What can hang from each mark
F: H M V
N: U Y Z
H: F J W
E: W
U: N
V: F
Z: N Q
A: W
Y: N
J: H Q
M: F
W: A H
Q: J Z

Known rows, with every way that one mark hangs from another
J{H{F} Q{Z}}: [-48  11  15 -16   2  -8  -5   7   3 -14  36  -8   3  -3  -6   4   2 -17
 -16  15 -42 -17  -8   5   0 -14   6  -2 -28  -2   6   3 -14   3  21 -12
   3  -6]
V{F{H{W{A}} M}}: [ 25   6 -11  -8  15  12  -5  -8  15  -7  57   9   0   0  -2   2  -3  25
 -13   4  33 -24  -9   1  -7   2  20 -14 -37 -10 -14   6  21 -11  14 -10
  14  28]
Y{N{U Z{Q{J}}}}: [-21  -4 -14 -28 -11 -13 -15  12   3  33 -21  -5  -2  -1   3  -7   3  -1
   4  12  19   2  41 -12   1  -3   1 -17   5   4  -1  14  -1  12   2  -2
   1   3]
Y{N{U}}: [-31   0 -12 -13   0  10  -3  18  -4 -27  12  -6  -4   2   1  -3   6 -10
  17  16  -6  -7  46  -8   5  -4   4  -2   0  -4  -5   7  10  10   4  -6
   8  25]
J{H}: [-48   3  -3 -12   2  -6   6   4   1   1  14  -2   6   3  -6  -1   2  -4
  -2  12 -27 -26  13  -5   9   1   8   3 -24  -2   0  -1  13  -3  10 -11
   5   8]
W{H}: [-35   0  -9 -18   1   4   4  -1   4   1  21  -6   7   1  -1  -2   2   1
  -2  14 -29 -26  29  -8   4  11   9   6 -15  -3  -3   1  10  -5   1 -16
   2  -7]
M{F{H{J}}}: [-30   7  -6   8   4   6   8  -1  13   0  15   4   6   0  -1  -4   9  10
  -4   5  30 -25   7   8  -8   2  14  -6   7   2 -11  -2  15   6  -8 -13
  10   2]
N{Y}: [-20   0  -3  -3   6  -6  -5  18   0 -12   1  -5   6   2  -6  -8  10  -6
  -7  15 -25 -28  31   6   1   5  -8  -8  -1  -6  -3   9   6  -1  11 -14
   8  33]
V{F{H{J} M}}: [  9   5 -10   1  11   8   6  -3   6 -13  36  11  -6  -1  -4  -4   7  24
  -6   1  28 -18   8   9  -3  13  12 -20 -25  -3 -11   9  16 -10  21  -4
  10  28]
Q{J{H} Z{N}}: [-47   0  -3 -14  -5 -34  -4 -11   2  31   7   1   5   0  -6  -3   2  -8
   6   3 -46  -8  -6 -19  10  -1   6  -5 -21   7  12  16  10  -1  31 -13
 -11  -8]
F{H{W{A}} M V}: [ 39   6  -3 -18   9   2   0  -3   8  -7  44  -4   2   0   1   2  -2  17
 -28   6  54 -34 -12   6  -5  12  14 -18 -26  -9 -20   2   7 -12   6 -10
  -1  30]
E{W}: [ -7   3  -8  -3  14   1   6  19   1 -19  -3  -2   7   1  -1 -10   5  -1
   6  17 -13 -39  22   0   0  15  -2   2 -12  -4   0  19  11  -4  22 -20
   6  16]
V{F{H{J W{A}}}}: [  4   9 -12   0  16  28  -1 -14  15 -16  52   1   7   0   0  -2  -4  23
  -8   6  70 -31 -18  -3   3  -5  24  -6  -7   5 -12  19  29  -6  13  -6
  15  40]
W{A H{F{V}}}: [-16   4   0 -29  -6  -6   6 -10   7  -5  42 -20   6  -2   1   7  -4   1
 -18  19   8 -38  22  -3  -5  -1  13   6 -23  -6  -9   7 -17 -15   0 -11
   2   6]
M{F{H}}: [-38   4  -8   5  -1  -4   4   2  15   7  10   6   5   0   0  -1   8   3
  -3   9 -15 -20  16   5 -13   1  11  -5  -6  -1 -11  -8  12   2 -13 -17
  13 -13]
Y{N{Z{Q}}}: [-21  -4 -10 -23  -5   6   0  16   4  15 -28 -11  -5  -2   0  -5  -4   1
  -9  17  17 -19  42  -2  -4   4   0 -17   7   4  -7   8 -15   5  -8  -5
  -7  16]
Q{Z{N}}: [-16  -1  -1  -8   1 -13   1   9   5 -10 -11  -4  -1  -3  -1  -4  -2 -10
   4   9 -43  -8  11  -8   1   3  -1  -9  -1   3  -4  18  -2  -2  23 -18
 -10   9]
F{H{J W} M V}: [ 46  11  -6  -5  18   4   1   2   4 -24  30   1   0  -1  -3  -6   5  19
 -27   3  81 -37 -10  18   2  29   9 -25 -12  -1 -16   3  13  -8  11   0
  -8  38]
A{W{H{J}}}: [-12  -1 -11  -9  24  11   5 -13   1   7  36  -3   9   1   3  -7   8   1
 -13  13  41 -34  25 -12  12  10  10   9 -15   1  -5  10  14   2   1  -8
  -2  23]
F{H}: [-26   3  -6  -2   1   2   5   1   5 -15   9   1   4   1   1  -3   6   2
  -3  12 -18 -20  11   1   0  11   6  -9 -13   1 -10   3  21  -5  -3 -10
   6  -6]
M{F{H V}}: [-23   7  -5  -4  -6 -13   8   7  14  13   5  -2   3  -1   1   1   6   0
 -14  10  -4 -27  16   9 -13   2  11  -6  -8  -1 -18  -2  -2  -8  -6 -17
  11  -2]
V{F{H{W} M}}: [ 24   6 -14  -1  17   3  -8  -1  13 -15  39  16  -3   0  -6  -3   3  20
 -11   3  12 -22   1   9  -5  15  11 -20 -35  -4 -11   0  25  -9  16  -6
   9  23]
Q{J{H} Z}: [-62   3  -3 -18   5 -25  -4   2   1  33  16   1   5   4  -5  -5   6  -6
  -6   6 -48 -16  -3 -15  11   0  10  -7 -19   7   8   9   8  -2  24 -16
   1 -18]
U{N{Y Z{Q{J}}}}: [-12  -6  -2 -18 -11 -29 -19   3   0  52 -48 -14   6   0  -4 -15   8   1
 -22  15   3 -29  35   0  -4  14 -14 -29  -1   7   3  14  -1   6  19  -3
   5  11]
Q{J{H{W}}}: [-33   5 -13 -11  16 -15 -12  -8   6  12  21   4  11   4  -9  -6   4   3
  -6   7  10 -28  -3  -6  15   9   8  -3 -20   7  11  -5  26   5  17  -6
  -5  -4]
W{H{J{Q{Z}}}}: [-27   7   6 -21   4  18   1   5   3   1  39 -12   7  -2   1  -3   2  -2
 -15  11  -6 -22  -2  -6   4  -1  15   2  -4  -1  -1  12  -7   3  22 -20
   0   0]
J{H{F} Q{Z{N}}}: [-34   8  16 -12  -9 -17  -6  -7   5 -20  26  -8   3  -7  -7   7  -2 -19
  -5  11 -40 -10  -9   0  -3 -18   1  -1 -32  -2  10   9 -12   4  27  -8
  -9   0]
M{F{H{W} V}}: [ -4  11  -8   0   6  -6  -3   5  17   2  15   0   8  -1  -2  -1   2   4
 -20   9  26 -35   3  11 -10   4  13  -8  -2   2 -17  -6   7  -2  -8 -12
   7   5]
W{H{F}}: [-35   2  -5 -14   1  -2  -2  -7   5 -22  27  -5   4  -2  -5   0   3  -1
  -6  17 -21 -27  32   0  -3  11   4   2 -19  -2   1  -3  -1  -4  -5  -8
  -1 -12]
H{F{M} W{A}}: [ 28   5  -4 -11  23   2  -8  -1  11 -37  42   0  -1  -2  -7   0  -1  12
 -19  10  47 -29   9  13  -7  10   4 -15 -22 -10  -4  -8  -4   3   6  -8
  -8  21]
V{F{H M}}: [  2   3 -11  -4   5  -2   3   0   8  -4  28  13  -7   0  -4   0   7  17
  -4   5 -18 -14  15   7  -7  10   9 -18 -40  -8 -12   4  15 -14  17  -9
  14  15]
Y{N{Z}}: [-24  -1  -8 -14   8   4   3  21   2   6 -11 -12  -7   0  -4  -7   3  -1
 -13  18   4 -21  40  -5   0   6   3 -14   2   0  -3   8 -12   8   1 -11
  -3  15]
Q{J}: [-30  -1 -14 -11  11 -15  -2   6   4   1  -8   1   2   2  -4  -7   9   3
  -2  11 -17 -14  29   0   8  15   1 -10  -7   7   5   1   9   5  17 -11
  -5 -16]
V{F}: [-24   1 -14  -7  12   2   3  14   9  -9   3   1  -3   0  -4  -4   2   3
   4  12 -30 -16  31   2   1   1   6  -4 -16   1  -6  11   4  -8  23 -12
  13  14]

Rows
[-12   8  -2 -17   2  -3   5  -6   3 -24  30 -16   4  -3  -3  -2   4   2
 -17  15  36 -40  24   7   1  15   7  -1  -8   2  -5   8 -12 -11   5   0
  -6  16]  W{H{F{V} J}}
[ -8   2  13  -7  -5 -10 -10  13   1 -12   4  -9   6  -5  -4  -2   4 -18
  -6  12 -42 -10   5   4  -3 -12  -9  -8  -6  -6   3  20  -9   5  36 -21
  -4  31]  J{Q{Z{N{Y}}}}
[-16   8   7 -12  15  15   3  20   2 -20  13  -9   1  -3   1  -5   4  -6
 -16  11   1 -15  -4   6   5  -2   7  -8   6   3  -3  12 -11   9  31 -18
  -2  10]  H{J{Q{Z}}}
[ -3   8   4 -19   5  31   9  -7   3  -8  55 -17  19  -1   4  -1   0  10
  -1  17  46 -48  -5  -9   0  -3  17  21 -20 -12   4  26   5  -1  26 -25
   7  18]  E{W{A H{J{Q}}}}
[  7   0   3 -18 -12 -16 -18  26   5  30 -18  -6   9  -3   1  -9   3  -8
 -12  15  -6  -8  23  -1  -3 -13  -8 -12   5 -12 -14  24   2   0   3 -10
  19  44]  N{U Y Z{Q}}
[-33   1  -3 -20  -2   4   2 -15   8 -14  47 -11   7  -2   0   5  -2   3
  -6  18  -2 -32  22  -8  -5  -3  12   8 -22  -6  -2   2  -2  -6  -7 -13
   3  -7]  W{A H{F}}
[  4  11  13 -24   1 -18   1   5   1 -16  37  -8  -4  -4 -10   8   6  -4
 -27  12   5 -26  10  22  -5   1   1 -10 -54 -14   1 -10 -25  -6  24  -3
  -7  11]  J{H{F{M V}} Q}
[-36   5  -5 -29 -13 -35  -6 -10   3  14  -6  -6   6  -1  -4   3   3  -3
 -10  12  10 -26  20   8   2   4  -1 -10 -25  10   4   2 -10 -10   7   9
 -10  -6]  Z{Q{J{H{F{V}}}}}
[ -6  -2   5  -6   0 -14  -9  17  -1  26 -28 -19   3   0  -8 -15   9  -6
 -27  19 -11 -37  32   0  -4  11  -9 -23  -5  -3  -2  14  -3   5  20 -12
  15  31]  U{N{Y Z}}
[ -9  -6  -9 -11 -17 -31 -16  -9   4   8 -32   1  10  -2  -4  -6   5  -2
  11   9  -2 -12  32   3  -1   6 -15 -15  -1   4   6  15  10   2  16  -3
 -14  19]  Z{N{Y} Q{J}}
[-26   4  -7 -10   7 -28 -15 -14   7  20  15   3   9   0  -8  -5  -2  -5
   0   2 -14 -15 -20 -17  12   3   7  -7 -15  11  13  14  20   4  30 -10
 -14   2]  Q{J{H{W}} Z{N}}
[-14   3  -8 -24   4 -23 -17  -5  12  51  -8   1  13   0  -5  -8  -3   8
 -21   8  30 -24  -7  -7   7   5   6 -13 -14   9   5   5  11   3   7  -3
  -8  -2]  N{Z{Q{J{H{W}}}}}
[-12   6  -2 -22   5 -43  -4  -6   0   9  24   0  -3   0 -12   1  11   4
 -19   7   5 -25  17  11   0  17   1 -17 -47  -3   8  -7 -14 -10  22   1
 -11  -2]  Q{J{H{F{M V}}}}
[-34   5  13 -16  -9 -11   0   1   3   3  17  -8   5  -4  -3   5  -3 -17
   0   9 -45  -8 -13  -7   4 -16   7   3 -27  -3   6  13  -3   3  33 -17
  -6   3]  J{H Q{Z{N}}}
[  0  10  -6  -7   5   0   1  -2  21  10  33  -6  10   0   2   4  -3   9
 -22   9  47 -39  -7   4 -12  -8  21  -2  -5  -3 -20  -2   5  -4  -9 -17
  12  14]  M{F{H{W{A}} V}}
[-18   6   1 -17   3  22   3  -3   3 -14  33 -12   9  -2   0  -1   4   4
  -9  13  20 -24  12   3   5   5  11   8 -11  -3   2   2   3   6  14 -13
  -3  -1]  W{H{J{Q}}}
[-13  -1   4  -2  -3 -19  -9  11   1  -4  -4  -5   4  -2  -5  -7   4 -14
  -1  10 -46 -15  13  -4  -1  -2  -9 -12   2  -3  -1  26   0  -2  25 -18
  -2  38]  Q{Z{N{Y}}}
[-50  -1 -11 -24  -9 -20  -4  -9   3  30  -9   3  10   2  -3  -1   1   2
   5   9  -9 -18  16  -5   8   4   4  -5 -20   8   5  -1  14  -2   8  -3
  -5 -11]  Z{Q{J{H}}}
[-19  11   3 -13  12  10  -7   3   6 -15  32  -4  12   0  -7   1  -1  -6
 -12  12   8 -28  -9   5   9  -5  10   5 -28  -3   5  -7  14  10  19  -9
  -1   8]  J{H{W} Q}
[-17  -1  -6 -12  -5 -30 -15   5   4  11  -2   2   2  -3   2  -5   5 -12
  15   3 -43  13  10 -18   7  -6   1  -7  -3   4   3  27  12   6  34 -14
  -1  -4]  Q{J Z{N{U}}}
[  2  11 -16   7  18  20  -3  -7  12 -26  34   6   5   0  -3  -7   1  16
  -6   6  50 -27  -9   4   4   7  14 -11  -4  10 -10  15  32  -5  16   0
  11  34]  V{F{H{J W}}}
[ 17   4  -3 -13   0 -11   8   7   1  -5  15   0  -5   0  -1   0   7  10
 -21   8   2 -25  13  12  -5  20   4 -22 -31  -7 -18   2   1 -15   9  -7
   0  15]  F{H M V}
[-13  10  -4   1   0  -3  11   4  12   6  10  -3   4  -2   0  -2   7   7
 -14   7  41 -32   8  12  -9   5  13  -8   5   3 -18   4   0  -5  -3 -11
   9  15]  M{F{H{J} V}}
[ -8  -3  -5 -20  -4 -30 -17  11   6  48 -31  -2   8  -1  -5 -12   7   3
 -21  12   2 -19  26   2  -1   5 -10 -21   2   2   2  16  -4   1   9 -10
   0  12]  N{Y Z{Q{J}}}
[  6  -2  -8 -13  22 -12  -3 -14   3  -5  50   7  -2  -1  -3  -1  11   2
 -22  13  10 -27  37   0  -3  16   1  -5 -47 -11  -3  -7  -4  -1  -4  -5
  -9   6]  A{W{H{F{M}}}}
[  6  -4  -2 -10 -25 -17 -17   6   2 -10 -16  -2  11  -5   2  -2   0 -13
  19  11  -9   0  30   0  -1 -12 -14  -4   0 -10  -8  24  17   0  10  -5
   6  50]  Z{N{U Y} Q}
[-18   4  -2 -16   2   4   3 -13   5 -17  50 -12  14  -1   1   0  -1   4
   2  20   2 -49  14 -11  -9   2   9  14 -30 -11   3  20   2 -10   6 -20
   8   6]  E{W{A H{F}}}
[  1  10  -9   7  19  18  -1  -5   7 -34  26   2   9   0  -1  -9   3  12
 -11   7  62 -31 -10   7   7  16   9 -13   6   8  -8   6  32   3   2  -1
   0  22]  F{H{J W}}
[  6  14  -8   4  12   3   0   0  16  -8  22  -2   9  -1  -1  -5   4   9
 -21   5  74 -40  -7  15  -7   7  16  -9  11   6 -17   0   9   1  -3  -8
   3  24]  M{F{H{J W} V}}
[ -3  -5 -14 -18 -19 -26 -15  -6   6   8 -26   4   7  -4   4  -2   0  -4
  26   6  -3  13  29  -8   4  -1  -6  -6  -5   4   0  16  20   5  15  -1
  -8   1]  Z{N{U} Q{J}}
[-23   6  -4 -16  13   8  -2  -6   9  -1  43  -6  13   3  -4   1  -7   4
 -10  11  26 -37 -10 -10   9  -9  18   7 -19  -4  -2   1  21  -1   7 -12
   5  24]  J{H{W{A}}}
[-20   7 -11   4   7  15   6  -4   8 -16  24   3   0   0  -1  -4   5  14
  -1   7  21 -20   6   2   2   4  13 -11 -10   6 -10  17  23 -10  16  -4
  15  22]  V{F{H{J}}}
[-26   7  13 -18 -15 -13  -9   6   2   6  27  -6   7  -5   1   6  -3 -22
   9   7 -49   8 -14 -15   6 -29   8   9 -29  -9   2  21   8   5  35 -16
   8  10]  J{H Q{Z{N{U}}}}
[-50   3  -8 -21  -8 -27 -10 -16   4   6   0   2   7   0  -6   1   3  -1
   1  11  -2 -19  19   4   2   3  -2  -9 -24   9  10  -4   5  -1   1   6
  -8 -17]  Z{Q{J{H{F}}}}
[ -6  10  -7   5  14  19   1 -12  20  -1  44   1  14   0   1  -2  -1  17
 -12   5  82 -36 -17   3  -7  -6  24  -2   9   1 -13   0  22   8 -11 -14
  11  19]  M{F{H{J W{A}}}}
[ 14  11  -1  -5  25  25  -5  10   7 -41  17  -7   8  -2  -4  -6   3   3
 -13  11  59 -27  -2  17   8   6   6  -3   6   4   1   0   8  15  22  -7
  -8  22]  H{J{Q} W}
[  8   9  -4  -4  26  16  -4  -7  11 -49  38  -9   6  -2  -4  -4  -2  10
 -13  12  83 -37  -1   9   3   1   8  -6   7   5  -3   6   4   7   5  -2
  -6  31]  H{F J W{A}}
[ 41   8  -4 -13  21 -14  -8  13   7 -40  18  -2  -5  -3 -10  -3   3   5
 -29  10  39 -34  19  25  -5  25  -4 -22 -22  -4  -8  -7 -15  -5  13   0
 -14  29]  H{F{M V} W}
[ -4  -5  -8 -13 -23 -33 -24  -4   2  10 -20   3  12  -3  -1  -5   6  -8
  20   7  -5   5  28  -4   2  -7 -14  -9  -2  -2   2  24  21   4  17  -3
   0  29]  Z{N{U Y} Q{J}}
[ -7   0   5  -4 -10 -22 -17  17   0  -3   8  -3   5  -3  -1  -6   5 -21
   9   9 -48   1  11 -12   1 -15  -6  -6   2 -10  -5  34  10   0  28 -17
  13  47]  Q{Z{N{U Y}}}
[-16  -1  -7 -16   1   2  -5  25   1   5   2 -11  -6  -2  -1  -6   4  -7
  -3  16  -1  -7  39 -13   2  -7   5  -9   1  -6  -7  15  -1  11   2 -10
  11  24]  Y{N{U Z}}
[ 22   4  -1 -15   9 -21   2  14   3 -29   7  -4 -10  -3  -8  -1   8   2
 -21  12   7 -28  34  22  -7  21  -6 -21 -27  -8  -9  -4 -25  -9  13  -3
 -10  16]  H{F{M V}}
[-10   3  -5 -14   8  21  10  -9   2  -1  47 -12  18   1   3  -5  -1  13
   5  15  42 -53   4 -17   2   7  17  17 -12  -8  -1  29  14  -8  17 -23
   8  30]  E{W{A H{J}}}
[-56   5  -6 -11   5 -27  -6 -13   3   0  19   1   5   1 -10  -1   9  -3
  -3  11 -15 -20  16   0   6   5   2  -7 -30   6  14  -4   8   2  11  -1
  -3 -19]  Q{J{H{F}}}
